What can hang from each mark
Z691: Z780 Z999
Z269: Z239 Z433
Z239: Z780 Z999
Z999: Z239 Z691
Z780: Z691
Z433: Z269 Z780 Z999

Every row comes from one small tree of marks. The marks that hang from a mark follow it in brackets, in the order of their numbers. Every link used is in the known rows. Which tree was each row made from?
Known rows
Z691(Z999): [-1.09 -0.51  0.75  1.42  1.78  4.01  1.05  1.18  0.52 -5.06 -1.52 -1.67
  1.19  0.33 -2.94 -1.35 -0.71  2.66 -4.05]
Z433(Z780(Z691) Z999): [-1.99 -1.05  1.97  0.40  0.94  4.25 -0.20 -0.38  0.64 -2.18 -2.22 -2.76
 -2.26 -0.28 -3.47  0.38 -1.21 -1.78  0.10]
Z433(Z269(Z239)): [ 0.73  0.57  2.03  0.88  1.69  6.08 -4.05  1.36 -0.51 -4.04  0.69 -2.99
 -1.31  0.02 -1.82  2.14 -3.26  1.97 -2.02]
Z239(Z999(Z691)): [-1.44 -0.68 -0.12  3.67  1.72  0.09 -0.07  2.11 -1.03 -4.52 -2.47 -3.76
  3.60 -0.15 -3.36  0.03 -2.08  0.64 -2.95]
Z269(Z239 Z433(Z999)): [-1.86  0.17  4.20  0.13  2.01  6.88 -1.47 -0.09 -1.97 -3.37  1.99 -3.17
 -0.03 -2.97 -1.71  4.00 -3.02  0.06 -0.69]
Z433(Z269): [-0.45  0.78  0.52  0.28  2.66  3.96 -5.27  1.45  0.12 -4.26  0.39 -3.07
 -1.75  0.36 -1.41 -2.43 -2.91  1.90 -2.08]
Z239(Z780 Z999): [ 0.92 -1.34 -0.96  3.67  2.80 -0.39 -1.28  2.29 -2.08 -4.34 -0.68 -4.25
  2.73  1.29 -3.23  3.61  0.33  3.21  0.73]
Z433(Z780): [ 0.74 -0.51 -0.73  0.87 -0.87  3.43  0.52  0.16 -0.41 -2.32 -0.22 -2.28
 -1.59 -0.75 -2.93 -0.79 -1.91 -0.01 -1.21]
Z780(Z691(Z999(Z239))): [-0.82 -0.49  2.40  2.66  1.82  5.62  2.19  0.64  2.48 -4.32 -2.89 -2.15
  3.18  0.72 -3.42  1.33 -0.01  3.87 -2.88]
Z999(Z239(Z780) Z691): [ 0.86 -0.58 -1.22  3.17 -0.37  2.11  2.19  0.06 -0.37 -3.75  0.15 -7.49
  4.51 -1.05 -3.14  2.69 -1.66  2.04 -1.67]
Z269(Z433): [-1.09  0.99  1.54  0.40  1.48  4.38 -1.19 -0.07 -1.22 -4.09  2.07 -1.76
  0.71 -2.37 -1.57 -1.69 -2.48  2.00 -0.46]
Z433(Z999): [-2.19  0.22  2.07  0.27  2.29  3.44 -1.58  0.77 -0.40 -3.03 -0.26 -3.66
  0.29  0.05 -1.91 -0.72 -2.15 -1.16 -1.91]
Z780(Z691(Z999)): [-1.36 -0.37  1.92  2.01  1.62  4.21  1.72  0.95  1.63 -5.27 -2.96 -1.63
  1.83  1.12 -3.85 -1.16 -0.08  2.92 -2.36]
Z239(Z780 Z999(Z691)): [-0.10 -1.56 -1.64  4.10  1.62 -1.59 -0.35  1.91 -2.22 -5.13 -1.61 -5.74
  4.05  0.32 -3.92  2.60 -0.64  1.81 -0.79]
Z691(Z999(Z239)): [-0.71 -0.75  1.34  2.28  1.88  5.46  1.54  1.14  1.34 -4.09 -1.37 -2.33
  2.69  0.07 -2.70  1.04 -0.68  3.41 -4.65]
Z433(Z269(Z239) Z780 Z999): [-0.67 -1.28  1.92 -0.52  1.54  6.84 -5.20  0.39 -0.66 -2.59 -0.68 -3.81
 -5.69 -0.90 -2.56  4.49 -3.03 -1.76 -1.56]
Z691(Z780 Z999): [-0.38 -0.38  2.23  1.86  1.04  3.41  1.60 -0.38 -0.70 -5.99 -0.13 -0.42
  2.27  1.32 -4.51 -2.19 -1.13  0.61 -4.16]
Z269(Z239(Z780 Z999) Z433): [ 1.05 -1.17  1.08  3.10  2.43  3.69 -1.41  1.10 -3.47 -4.70  1.50 -3.65
  2.13 -1.77 -2.86  8.16 -0.65  3.84  1.62]
Z691(Z780 Z999(Z239)): [-0.17 -0.43  2.54  2.60  1.37  4.74  1.99 -0.48  0.28 -5.16  0.00 -1.01
  3.67  0.82 -4.22  0.40 -1.00  1.72 -4.52]
Z269(Z239(Z999) Z433(Z780(Z691))): [ 0.10 -1.41  2.22  2.65  0.83  5.71 -0.33  0.34 -1.62 -3.20 -1.23 -0.84
 -0.26 -2.52 -3.90  7.11 -0.97  2.01  0.95]

Which tree is each row?
[ 0.39 -1.25 -0.01  4.19  2.95  0.07 -0.25  1.86 -0.93 -4.78 -2.33 -4.02
  3.08  1.85 -4.09  3.70  1.19  3.93  2.21] : Z239(Z780(Z691) Z999)
[-0.84 -1.19  3.01  0.00  1.58  7.28 -4.44  0.10  0.49 -2.95 -2.09 -3.43
 -5.04 -0.23 -3.29  4.71 -2.24 -0.83 -0.26] : Z433(Z269(Z239) Z780(Z691) Z999)
[-1.98  0.06  4.46  0.67  0.23  5.51  0.24 -1.65 -2.92 -4.81  2.37 -3.86
  1.62 -3.17 -3.54  2.96 -4.20 -2.43 -2.23] : Z269(Z239 Z433(Z999(Z691(Z780))))
[ 0.34 -0.96  0.64  2.59  1.36  2.47  1.81  0.65  0.46 -5.61 -1.97 -3.97
  1.90  1.47 -4.39  1.28  1.35  3.79  0.06] : Z239(Z780(Z691(Z999)))
[ 1.36 -0.16  0.83  2.98  1.46  3.64  1.92  0.30  0.80 -3.09 -0.18 -5.11
  3.67  0.54 -3.13  3.57  0.11  3.99  0.99] : Z999(Z239(Z780(Z691)))
[ 0.55 -1.97 -0.24  2.38  0.73  3.81 -4.01  1.42 -1.23 -3.77 -2.41 -3.40
 -2.72 -1.20 -3.72  4.90 -2.84  0.32 -2.45] : Z433(Z269(Z239(Z999(Z691))) Z780)
[-0.20  0.40  1.30  2.88 -0.60  3.06  2.36 -1.03 -0.44 -3.93  0.90 -3.75
  5.20 -0.93 -4.10 -0.54 -3.24 -0.46 -3.90] : Z999(Z239 Z691(Z780))
[ 0.30 -0.40  1.79  2.31  3.71  4.49 -5.61  2.59 -1.10 -4.28 -1.05 -2.47
 -0.55  0.61 -2.25  4.39 -2.53  2.99 -1.95] : Z433(Z269(Z239(Z999)))
[ 0.63 -1.32  0.00  2.69  1.97  4.10  1.50  1.06  0.55 -4.74 -0.91 -4.27
  2.74  0.69 -3.46  3.50  0.65  4.25 -2.75] : Z691(Z999(Z239(Z780)))
[-1.23 -0.92  3.83  0.27  0.48  7.59 -0.54 -1.24 -1.05 -2.69  0.22 -2.69
 -2.58 -3.02 -3.21  5.58 -2.02 -0.68  0.68] : Z269(Z239 Z433(Z780(Z691) Z999))
[-1.40 -0.11  1.81  0.70  3.01  5.04 -2.17 -0.33 -1.16 -3.43  2.11 -5.24
  0.91 -1.97 -1.68  3.36 -1.35  1.52  0.44] : Z269(Z433(Z999(Z239(Z780))))
[-1.33 -1.55  1.16  0.02  0.38  5.57 -3.88 -0.01 -0.73 -3.29 -1.50 -5.30
 -4.58 -1.86 -3.31  4.12 -4.05 -2.76 -3.21] : Z433(Z269(Z239) Z780 Z999(Z691))
[-1.40 -0.82  0.74  1.93  1.50  2.39  0.67  0.04 -0.45 -3.23 -0.17 -7.87
  2.77 -0.67 -2.94  3.39 -1.95 -0.47 -1.76] : Z433(Z999(Z239(Z780) Z691))
[-0.86 -0.60  0.81  3.78  1.17 -0.45  0.71  0.66 -1.96 -5.16 -1.43 -2.37
  4.43  0.45 -4.67 -0.83 -2.39 -1.06 -2.96] : Z239(Z999(Z691(Z780)))
[-0.89 -0.46  2.32  2.05  2.73  3.79 -0.11  0.36  0.68 -2.92 -0.59 -6.02
  2.08  0.58 -2.77  4.08 -0.15  1.38  0.54] : Z433(Z999(Z239(Z780(Z691))))
[-1.03 -1.12  1.10  1.29  0.61  7.16  1.55 -0.73  1.01 -3.77 -0.94 -0.99
 -0.64 -2.55 -3.54  2.38 -0.54  3.00 -1.13] : Z269(Z433(Z780(Z691(Z999(Z239)))))
[-1.74 -0.96  0.54 -0.79  2.43  5.00 -6.34  0.46  0.04 -2.84 -1.03 -3.31
 -6.10 -0.44 -2.32 -0.42 -2.68 -2.10 -1.48] : Z433(Z269 Z780 Z999)
